Each row was made from one path, in order. Every step used is in the known rows, and no mark comes twice. Write each row's path.
(in the rows, 128 means zero)
Known rows
nesirug > pinim > razat: [136 147 110 144 141 125 129 145 104 141 128 114 136 124 109 106 118 134
 133 164  99 128 105 123 112 129 133 119 144 135 124 111 113 116 135 129
 153 111 155 119 144 133 152 117 180]
gezu > zufe > napit > razat: [118  97 153 144 102 113 113 124 116 135 131 126 143 129 100  92 139 130
 168 155 112 151 122 130  97 125 155 151 144 117 159 157 122 104 110 152
 155 152 155 117 120 127 115 103 169]
fosir > feso > zufe > vuled: [113 163 149 145  90 122 104 120 138 138 138 151 135  87 113 105 102 110
 155 148 160 132 132 146 127  60 152 142 114  98 100 141 146 108 122 120
 137 150 146 106 144 127 127  89 149]
gevi > divezaz > ruvap > velo > zufe > vezokor > fosir > feso > mafes: [111 219 182 168  45 103 111 106 135 164 130 163 148 123 144 124  81  99
 129 115 129 165 124 139  97  49 107 126 158 120 102 147 120 121 108 147
 172  97 138  97  92 150  82  92 184]
mafes > feso > zufe > vezokor > fosir: [136 193 140 181  84 125 112 115 140 145 144 175 147 104 119 127 115 122
 156 140 146 157 111 139 103  65 140 131 116 139 111 141 130 159 114  98
 153 118 136  97 100 112 123 107 169]
napit > zufe: [138 116 129 140 111 121 121 135 122 131 149 124 148 124 122 102 132 114
 139 141 128 139 116 127 114  96 143 142 129 123 134 162 142 107 136 121
 167 126 134 116 128  96 140 111 158]
feso > zufe > napit > razat > pinim > nipok: [139 118 134 151 104 102 122 122 108 140 118 110 118 123  91 102 104 148
 123 180 110 148 125 121  96 106 164 159 139 127 145 155 137 103 156 147
 151 159 124 110 126 118 117 110 154]
mafes > feso > fosir > vezokor > zufe > gezu > pigin: [110 226 142 163 101 145  90 148 148 129 143 194 138 128 103 114 126 124
 178 157 137 142 114 114 105 102 173 128 132 143  92 153 146 179 102 116
 151 101 125 119 107 138 117 105 155]
nipok > pinim > zufe: [128 124 114 120 136 113 104 143 113 132 148 129 134 118 130 101 141 121
 136 144 141 121 108 136 110  77 129 124 111 131 121 141 110 100 137 139
 156  99 125 101 140 108 152  96 160]
divezaz > ruvap > velo > zufe > vezokor > fosir: [126 177 173 165  25 119 116 101 114 141 143 157 159 162 131 128 111 122
 135 117 128 158  97 132  90  72 106 127 122 136 133 149 137 135 117 167
 161  94 143 109  64 129  95 109 204]
divezaz > ruvap: [117 146 124 148 134 123 137 115 124 106 141 158 135 149 122 118 131 119
 114 145 120 120 118 140 116 111 123 133 135 142 125 131 125 105 125 131
 153 104 138 125  99 132 132 123 180]
gevi > divezaz > ruvap > velo > zufe: [122 123 143 132  92 106 124  94 128 127 112 171 127 153 135 113 132 109
 125 116 132 157 134 146 100  97 102 118 158 131 118 153 128 112 121 181
 137 120 126 100 109 122 100 101 177]
divezaz > ruvap > vuled: [107 141 135 143 117 109 148 114 123 103 143 147 141 153 122 119 110 115
 129 130 131 118 125 144 119  74 119 132 141 133  94 144 131  86 109 147
 147 104 137 129  91 132 122 116 172]
dopob > gevi: [144 140 122 153 157 125 118 132 116 148 133 139 121 119 115 114 134 112
 117 148 127 129 124 126 107 116 127 133 130 123  90 134 118 125 122  88
 125 116 130 123 106 106 148 139 174]
dopob > zufe: [139 131 114 141 139 131 102 114 135 125 129 137 128 123 122 117 139 115
 135 150 141 129 123 121 113 113 138 135 119 134 121 150 133 132 139 128
 142 128 134 106  91 107 153 116 165]
vezokor > fosir > feso: [133 199 132 169  92 137 123 137 121 125 158 149 158 109 120 110 111 111
 138 157 140 131 118 148 106  61 145 127 141 151 115 139 134 122 107 108
 149  95 136 121 111 113 134 115 160]
mafes > feso > fosir > vezokor > zufe > napit: [121 201 156 202  83 124 114 129 147 128 128 193 151 119 119 122 123 131
 170 160 143 151 108 125  93  65 157 148 123 137  98 154 152 153 117 107
 184 100 161 117 102 121 109  97 126]
ruvap > vuled > zufe > vezokor > fosir > feso: [129 190 160 164  70 117 126 138 128 173 170 154 176  91 112 113  78 122
 169 120 142 138 100 124 104  20 131 125 129 125  92 154 142 114  93 109
 157 105 151 106  95 119 113  84 160]
vezokor > fosir > feso > zufe > napit: [116 194 151 189  62 116 109  99 135 141 134 161 150  93 114 114 120 119
 146 163 151 148 121 155  91  52 158 152 139 127 108 148 155 115 121 135
 144 134 148 102 115 114 122  95 147]
gezu > zufe: [132 123 129 127 132 123 113 124 126 135 150 133 134 124 117 105 141 125
 138 151 137 137 111 130 103 103 140 119 126 145 129 132 118 120 120 147
 147 125 145 105 106 110 144 114 167]
pigin > gezu > zufe: [133 112 110 117 104 143  90 130 117 115 144 147 123 139  94  91 137 119
 142 155 139 143 116 113 101 116 139 108 123 139 134 153 132 117 111 137
 133 128 148 105 102 119 146 113 173]
vezokor > zufe > gezu > pigin: [132 160 137 136 132 133  84 130 128 134 141 161 141 136  93 100 134 119
 147 153 139 143 107 117 114 118 158 124 136 133 114 161 141 144 114 157
 111 134 111 115 116 127 141 108 182]
velo > zufe > gezu: [137 115 127 137 105 126  70 101 137 129 117 150 137 118 111 113 115 116
 145 130 140 159 134 124 114 115 137 128 114 107 116 178 137 116 112 115
 101 127 125 114 133 121 138  93 168]
dopob > gevi > divezaz > ruvap > vuled > zufe > napit > razat > pinim: [103 118 142 147 183  78 142 120  90 152 114 149 109 145  94  78 102 117
 132 147 106 137 138 126 105  97 112 133 189  80 131 170 130  67 109 141
 156 151 158 115  96 135  99  95 179]
divezaz > ruvap > vuled > zufe > vezokor > fosir: [114 178 157 160  92 109 139 113 121 156 164 159 162 148 115 110  91 129
 143 123 127 133  86 122 105  54 111 124 130 134 116 160 137 106 105 138
 169  92 153  98  52 130 111  89 190]
nipok > pinim > razat: [125 142 116 132 131 125 121 148 104 139 144 110 132 129 133  98 125 128
 149 154 120 136 105 121 110 130 134 122 138 124 121 123  95 104 124 139
 159  96 115 121 157 118 145 108 181]
velo > zufe > napit > razat > pinim: [127 109 140 151  98 102  99 124  92 118 119 123 136 129 101 100 105 127
 147 160 113 148 135 120  99 119 155 145 149  88 168 165 143  93 125 145
 145 140 157 135 139 124 121 105 158]
razat > pinim > nesirug: [147 166 117 128 145 126 128 140 108 112 117 112 132 127 107 104 100 139
 124 165 108 132 125 125 116 124 140 121 129 143 119 136 118 114 133 126
 152 103 138 130 124 117 153 126 170]
feso > zufe > vezokor: [135 155 136 151 101 111 108 118 141 160 131 158 140 106 120 131 116 131
 134 133 137 142 115 114 109 100 144 147 108 111 104 133 130 131 134 110
 137 136 126 109 116 122 133 112 172]
gevi > divezaz > ruvap: [120 143 117 141 176 112 139 113 133 113 120 185 120 154 124 108 125 108
 116 144 119 133 135 144 119 116 111 126 158 140 124 141 111 105 113 122
 142 111 120 116 109 131 124 109 179]
vuled > zufe > gezu: [138 124 127 127 147 125  93 118 142 150 130 148 139 105  98 106 119 126
 135 137 136 148 115 115 109 119 145 121 118 122 115 171 140 104 128 111
 121 133 133 104 125 123 142  84 169]
ruvap > divezaz: [147 140 120 141 144 121 147 140 132 131 129 141 140 128 127 102 107 125
 129 138 137 147 135 127  92  93 134 130 152 139  81 154 127  93 107 108
 127 128 118 117 113 125 141 123 152]
vuled > zufe: [139 126 126 133 138 119 122 126 130 159 148 139 141 105 112 103 132 129
 125 142 131 130 105 117 103 112 140 121 131 136 117 148 136 108 136 129
 146 119 143  99 115 107 147 101 153]
pinim > sapaga: [140 142 127 140 127 132 121 108 130 139 122 135 126 129  94 111 121 129
 135 149 112 136 113 128  99  82 126 126 122 149  92 147 108 110 119 124
 133 106 141 123 131 103 151 136 161]
napit > zufe > feso: [134 126 150 154 110 116 101 127 126 118 137 137 162 104 113  96 127 109
 152 144 137 156 124 132 119  69 139 147 121 112 136 155 138 106 128 103
 186 139 135 139 145 103 128  84 166]
pinim > zufe > feso > fosir: [120 164 147 155 101 125  92 122 139 142 111 127 156 112 107 111 120 117
 154 165 131 150 119 140 114  49 148 137  99 139  99 151 126 118 128 107
 167 113 138 105 104 118 133  64 153]
gevi > divezaz > ruvap > velo > zufe > gezu: [120 121 145 127 101 110  96  85 139 120  95 179 124 153 120 116 118 106
 134 110 135 174 145 144 107 107 105 120 146 116 117 178 131 107 110 165
 114 135 115 107 119 140  96  85 191]
divezaz > ruvap > velo > zufe > vezokor > fosir > feso > mafes: [108 222 190 175   4 115 109 111 126 160 149 135 162 119 142 135  88 108
 127 117 131 153 108 137  95  43 119 133 134 122 103 137 134 120 123 157
 181  89 157 107  83 151  91 106 187]
sapaga > pinim > zufe > feso > mafes: [121 161 135 115 123  91  99 129 134 122 110 117 130  69 121 112 103 108
 112 166 121 143 112 121 129  45 140 127 103 122 106 131 100  92 133 109
 183 119 133 112 161 139 147  79 157]
vuled > zufe > napit > razat > pinim: [129 120 139 141 139  99 122 139  97 140 132 120 137 115  89  92 109 136
 136 167 109 139 118 111  94 124 162 139 153 103 165 158 146  82 140 142
 166 145 165 126 129 128 125  96 160]
pinim > nesirug: [144 145 127 136 112 136 127 128 131 131 114 125 144 121 112 101 119 137
 144 145 104 139 121 128 120 131 135 136 124 149  97 150 113 124 120 118
 137 103 127 115 123 116 146 119 165]
zufe > feso > fosir: [120 189 151 160 113 120 100 122 140 128 121 137 154 116 114 114 110 113
 136 173 137 151 137 130 105  79 158 139 121 133  96 145 130 110 123  92
 164 110 129 138 105 125 126  83 166]
sapaga > pinim: [134 148 105 106 133 107 131 137 122 103 136 147 122 109 128 117 117 116
 103 166 120 128 122 116 116  99 143 122 128 134 126 130 115 103 121 112
 146 110 121 130 151 123 146 125 169]
ruvap > velo > zufe: [142 123 152 133  53 117 110 111 123 138 128 129 145 120 127 125 129 118
 134 120 143 154 123 132  91  91 132 125 129 129 104 151 144 117 131 172
 130 121 133 113 121 107 121 115 160]
zufe > napit > razat > pinim: [129 134 135 150 138 102 126 144  95 105 121 124 135 135  95 108 100 128
 138 174 109 138 136 124 101 123 163 149 151 105 158 148 135  86 128 126
 158 137 149 154 134 135 122 117 169]

Write each row's path
[ 83 204 165 163  83 104 126 120 141 140 140 169 156 121 117 103  97 132
 148 140 133 124 109 115 106  52 134 138 129 120  87 143 147  98 114 120
 205  90 155 126  77 147  98  68 155] : divezaz > ruvap > vuled > zufe > feso > fosir > vezokor
[122 143 144 147 116 122 112 111 142 119 130 162 123 100 110 111 114 109
 166 146 158 145 132 152 126  74 145 131 109 113 100 151 138 125 119 113
 140 146 148 102 136 118 127  91 151] : mafes > feso > zufe > vuled
[122 176 127 159 116 134 124 130 145 122 135 145 138 121 122 128 121 109
 146 162 133 142 140 142 103  87 155 126 130 152  89 146 129 130 119  94
 156  97 138 118 105 114 129 109 148] : mafes > feso > fosir
[120 210 162 175  91 136 110 146 140 129 141 180 144 129 119 101  99 122
 177 162 153 140 105 122 121  56 152 131 104 126  99 159 146 155 110  95
 184  95 159 108  98 126 114  89 134] : mafes > feso > fosir > vezokor > zufe > vuled
[131 191 152 162  81 134 106 137 123 153 169 157 163 109 118 113 108 122
 166 144 137 148 100 134 102  52 134 124 120 141 139 125 117 147  94 113
 165 108 153 108  96 123 121 105 181] : gezu > zufe > vezokor > fosir > feso
[125 140 119 148 118 129  90 102 156 118 118 168 127  90 107 126 130 115
 150 135 155 159 141 146 115  97 152 129 117 121  94 158 139 131 123 104
 117 151 125 106 146 122 132  96 158] : mafes > feso > zufe > gezu
[137 186 150 178  44 133  90 124 123 154 156 168 168 102 125 119  95 115
 165 128 136 153 113 129 107  52 129 133 121 118 126 146 133 145  96  99
 141 100 143 110 114 116 118 100 168] : velo > zufe > vezokor > fosir > feso
[123 131 134 120 127 127  94 137 128 124 145 140 134 134  95 103 128 109
 164 143 119 144 125 123 113 127 162 142 138 117 133 170 145 120 116 135
 133 141 112 129 136 120 134 105 186] : napit > zufe > gezu > pigin
[120 105 121 126 106 123  91 144  84  95 129 128 120 150  70  79 115 126
 153 179 117 151 129 108  91 129 160 127 145 106 183 163 140  90 116 150
 156 154 170 131 118 139 124 109 180] : pigin > gezu > zufe > napit > razat > pinim
[139 208 145 179  84 133 116 144 125 140 156 169 166 108 118 126  91 116
 154 141 132 141 112 132 108  57 137 137 123 136 119 131 125 139  99  80
 154  98 136 130 108 127 120 111 178] : zufe > vezokor > fosir > feso
[143 161 116 131 158 122 122 122 106 122 122 121 115 133  88 113 101 130
 116 168 116 129 118 123  95  73 133 111 126 144 114 132 114  99 132 132
 147 106 155 137 133 105 159 143 166] : razat > pinim > sapaga
[135 174 165 169  86 110 110  97 110 172 118 183 128 161 132 114 116 107
 129 116 123 171 116 132  92  79  80 122 147 119 115 157 115 147 101 132
 138 106 127  95  61 122  90 112 213] : dopob > gevi > divezaz > ruvap > velo > zufe > vezokor > fosir
[138 154 107 102 108 121 134 136 125 110 113 130 129 108 123  99 114 135
 121 163  94 136 121 114 127 119 134 126 123 146 116 141 102 115 118 118
 147 102 119 118 154 123 148 124 172] : sapaga > pinim > nesirug
[124 209 136 182  86 139 118 146 142 136 147 179 152 118 129 113 129 131
 153 155 145 137 104 117 105  69 155 128 125 148  95 143 144 165 124 104
 185  86 147 107  98 113 123 111 128] : mafes > feso > fosir > vezokor > zufe
[124 226 149 168  96 123 119 137 130 143 153 117 150  95 128 114  94 104
 114 163 136 129 117 139 104  64 156 129 146 143  89 140 127 105 123 107
 166  87 141 113 107 128 138 114 152] : vezokor > fosir > feso > mafes
[128 190 138 147 121 131  91 148 130 130 145 193 138 130  98 104 125 132
 158 143 133 130  95 100 112 124 158 133 131 130 113 146 142 161 108 136
 131 113 114 130 122 139 133 117 170] : fosir > vezokor > zufe > gezu > pigin
[142 144 157 149 119 124 107 128 120 135 140 146 148 137 110  87 109 118
 146 157 156 142 100 125 131  72 138 127 108 118 121 169 141 119 122 136
 146 129 147 104 108 117 137  91 162] : vezokor > zufe > vuled
[155 129 104 108 125 112 137 138 127 114 138 137 111 116 120 116 106 130
  96 171 107 135 115 113 113  88 132 126 119 168 120 135 104 116 130 109
 143 108  95 113 143 111 139 127 165] : sapaga > pinim > nipok
[127 113 135 111 109 140  83 130 115 108 139 148 116 150  82  79 108 110
 165 160 146 147 117 118 117 103 137 111 103 117 139 169 133 106  98 129
 133 137 159 106 103 133 136  91 181] : pigin > gezu > zufe > vuled
[149 191 145 169 109 123 118 135 123 141 146 159 157 138 116 124  96 122
 140 147 125 145 103 120 103  87 135 134 115 143 124 145 120 135 106  89
 148  91 128 124  84 121 130 114 189] : zufe > vezokor > fosir
[142 171 133 153 105 124 115 162  84 144 140 115 155 144  96 103  89 135
 152 159  99 139  93 116 114  72 144 128 118 126 176 151 118 128 123 113
 174 106 145 109  92 127 129 105 182] : napit > razat > pinim > zufe > vezokor > fosir
[133 153 122 120 122 122 112 142 116 126 135 122 140 121 132  87 127 135
 136 149 121 128 123 126 113 130 132 131 129 136 106 147 101 106 129 129
 154  88 115 122 146 115 147 113 177] : nipok > pinim > nesirug
[131 235 162 179  88 118 112 143 135 159 153 135 159  95 127 130  73 108
 131 147 129 138 111 123 106  61 147 139 128 128  94 133 118 121 112  79
 171  87 140 123 102 142 125 111 171] : zufe > vezokor > fosir > feso > mafes
[142 170 132 160 114 130  90 137 136 130 132 182 150 121 111 106 115 137
 142 135 147 144  96 102 118  99 145 136 111 120 113 161 143 144 120 104
 141 112 126 123 123 131 133 106 158] : fosir > vezokor > zufe > gezu
[127 167 144 145 147  93  86 133 125 138 114 112 146  78 106 108 109 116
 110 162 126 126 114 133 116  54 136 129 116 122 100 125 116  93 154 111
 185 118 170 114 140 147 151  77 163] : nesirug > pinim > zufe > feso > mafes
[139 174 158 159 111 123 111 146 123 130 144 177 145 131 114  90 101 131
 155 146 150 129  87 108 128  78 138 136 102 114 119 152 142 137 116 115
 165 108 149 118 112 128 127 101 150] : fosir > vezokor > zufe > vuled
[109 202 129 131  87 109 104 145 137 117 113 162 135  93 122 113 106 127
 143 174 115 134 107 109 118  42 149 135  93 130 115 125 117 125 120  84
 198  92 132 123 139 137 126  79 147] : sapaga > pinim > zufe > feso > fosir > vezokor
[123 212 166 164  88 128 107 145 132 148 139 159 147 147 120  93  94 132
 152 169 147 132  95 104 118  73 158 140 102 119 106 166 151 137 122 111
 175  92 150 106  81 129 123  90 145] : feso > fosir > vezokor > zufe > vuled
[138 134 142 135 124 118 106 132 131 150 148 151 143 123 116 121 119 127
 155 135 128 146 106 116 105 100 131 130 108 130 134 126 108 134 109 119
 150 125 144 114 103 124 131 111 186] : gezu > zufe > vezokor
[128 119 130 131 102 138  71 123 120 102 132 159 137 116  84  83 131 113
 156 158 148 161 124 119 106  91 136 114 115 128 135 146 127 117 104 120
 152 142 149 126 121 128 134  86 182] : pigin > gezu > zufe > feso
[136 136 146 147 136 113 102 120 133 146 134 152 154  83 103  96 125 123
 138 144 141 148 113 123 108  86 137 125 123 125 117 142 132 107 130 112
 165 134 144 122 132 116 134  73 162] : vuled > zufe > feso
[112 158 123 133 127 130  91 113 151 119 130 177 116  99  95 124 139 112
 167 142 142 146 140 144 109 122 165 127 137 130  94 144 137 148 111 134
 106 153 114 113 143 130 131 108 170] : mafes > feso > zufe > gezu > pigin
[129 133 140 149 129 111 121 122  96 120 104 115 124 139  70 100  99 137
 147 174  90 143 127 122  89  95 147 143 144 117 143 156 116  83 122 138
 156 131 164 150 146 123 129 133 167] : zufe > napit > razat > pinim > sapaga
[116 208 136 162 111 110  90 149 127 132 116 157 152 101 107 108 112 134
 141 170 122 118 109 121 105  51 145 138 107 129 111 119 132 128 140  86
 198  92 168 124 118 146 132  76 152] : nesirug > pinim > zufe > feso > fosir > vezokor
[146 166 151 167  85 124 116 139 116 149 159 140 167 138 120 106 105 119
 153 141 123 155  96 116 107  72 136 145 118 126 149 168 136 131 119  97
 180 106 134 113  92 101 126 104 183] : napit > zufe > vezokor > fosir
[106 218 137 150  81 136  84 118 136 142 150 163 137 101  98 107 121 113
 154 160 145 138 124 144 102  89 175 131 148 133 106 148 150 141 107 146
 111 135 114 105 119 131 130 102 177] : vezokor > fosir > feso > zufe > gezu > pigin
[135 119 146 152 133 105 119 110 135 150 128 154 140 106 101 112 126 128
 142 146 129 144 109 124  90 108 143 141 128 126 117 157 145  95 130 131
 144 134 156 108 117 116 133  87 152] : vuled > zufe > napit
[125 116 134 139 131 100 100 125 118 123 129 143 135 119 120 110 135 121
 154 148 138 135 112 144  99  73 131 144 110 120 124 150 117  88 129 143
 154 113 138 111 142 116 137  82 159] : nipok > pinim > zufe > napit
[117 200 157 162  70 129 106 116 127 142 149 147 145 102 114  94  96 111
 152 164 161 137 117 153 119  43 154 134 121 118 112 155 151 117 115 123
 145 129 149  93 111 119 127  85 156] : vezokor > fosir > feso > zufe > vuled
[127 141 122 136 119 120  87 101 149 139 116 147 129 107 107 118 123 123
 128 144 148 150 131 129 113 115 157 137 116 112 100 163 143 111 135 119
 109 149 117 105 128 126 141  97 168] : feso > zufe > gezu
[115 204 148 190  87 119 118 160 109 118 130 159 149 130 106 102 106 139
 164 180 124 144 118 112  96  81 176 145 146 115 146 153 153 140 128 116
 207 112 169 134 112 133 101 106 133] : mafes > feso > fosir > vezokor > zufe > napit > razat > pinim
[138 194 144 168  81 117 109 113 132 165 142 155 150 120 120 120 110 131
 131 149 140 146 100 120 100  82 146 139 115 130 116 147 134 139 126 114
 144 115 126  96  84 115 132 108 180] : feso > zufe > vezokor > fosir
[110 197 140 155  94 118 101 168 105 127 116 125 149 118  99  95  95 139
 159 176 106 130 115 110 115  70 168 143 118 111 147 133 129 120 133  93
 211 105 148 138 119 143 117  83 148] : napit > razat > pinim > zufe > feso > fosir > vezokor
[109 188 137 147  71 139  71 140 131 116 131 170 137 127  93  89 116 126
 161 170 140 151 118  98  94  91 156 125 111 128 119 143 137 133 104  94
 182 107 150 130  94 141 119  85 165] : pigin > gezu > zufe > feso > fosir > vezokor
[110 195 144 178  68 111 114 129  97 132 137 126 148 102 101  95 102 128
 141 184 132 141 129 143  94  69 176 148 163 106 157 149 156 102 132 145
 167 145 158 119 126 127 114 104 155] : vezokor > fosir > feso > zufe > napit > razat > pinim
[108 174 154 186  33 121 113 117 120 149 135 141 160  97 107  93 121 125
 160 164 128 147 124 148  99  76 172 163 158 110 137 163 151 111 118 138
 153 147 146 105 124 125 106  97 151] : vezokor > fosir > feso > zufe > napit > razat
[112 227 145 151  99 135  86 147 139 148 142 174 139 146 104 105 119 132
 154 165 131 133 103  95 101 119 178 137 132 134  99 158 150 160 115 132
 140  98 115 118  89 142 127 107 166] : feso > fosir > vezokor > zufe > gezu > pigin
[107 127 137 133 119 107 146 110 126 139 153 144 143 134 117 104 119 125
 129 124 134 118 106 132 112  76 118 121 142 130 101 154 143  82 121 162
 156 112 153 101  86 123 125  95 163] : divezaz > ruvap > vuled > zufe
[151 115 137 152 132 108 132 143  99 115 123 114 125 141  86 106  90 141
 130 180  96 146 128 122  99 112 152 154 140 139 153 154 124  98 136 123
 153 135 124 138 126 124 115 117 165] : zufe > napit > razat > pinim > nipok
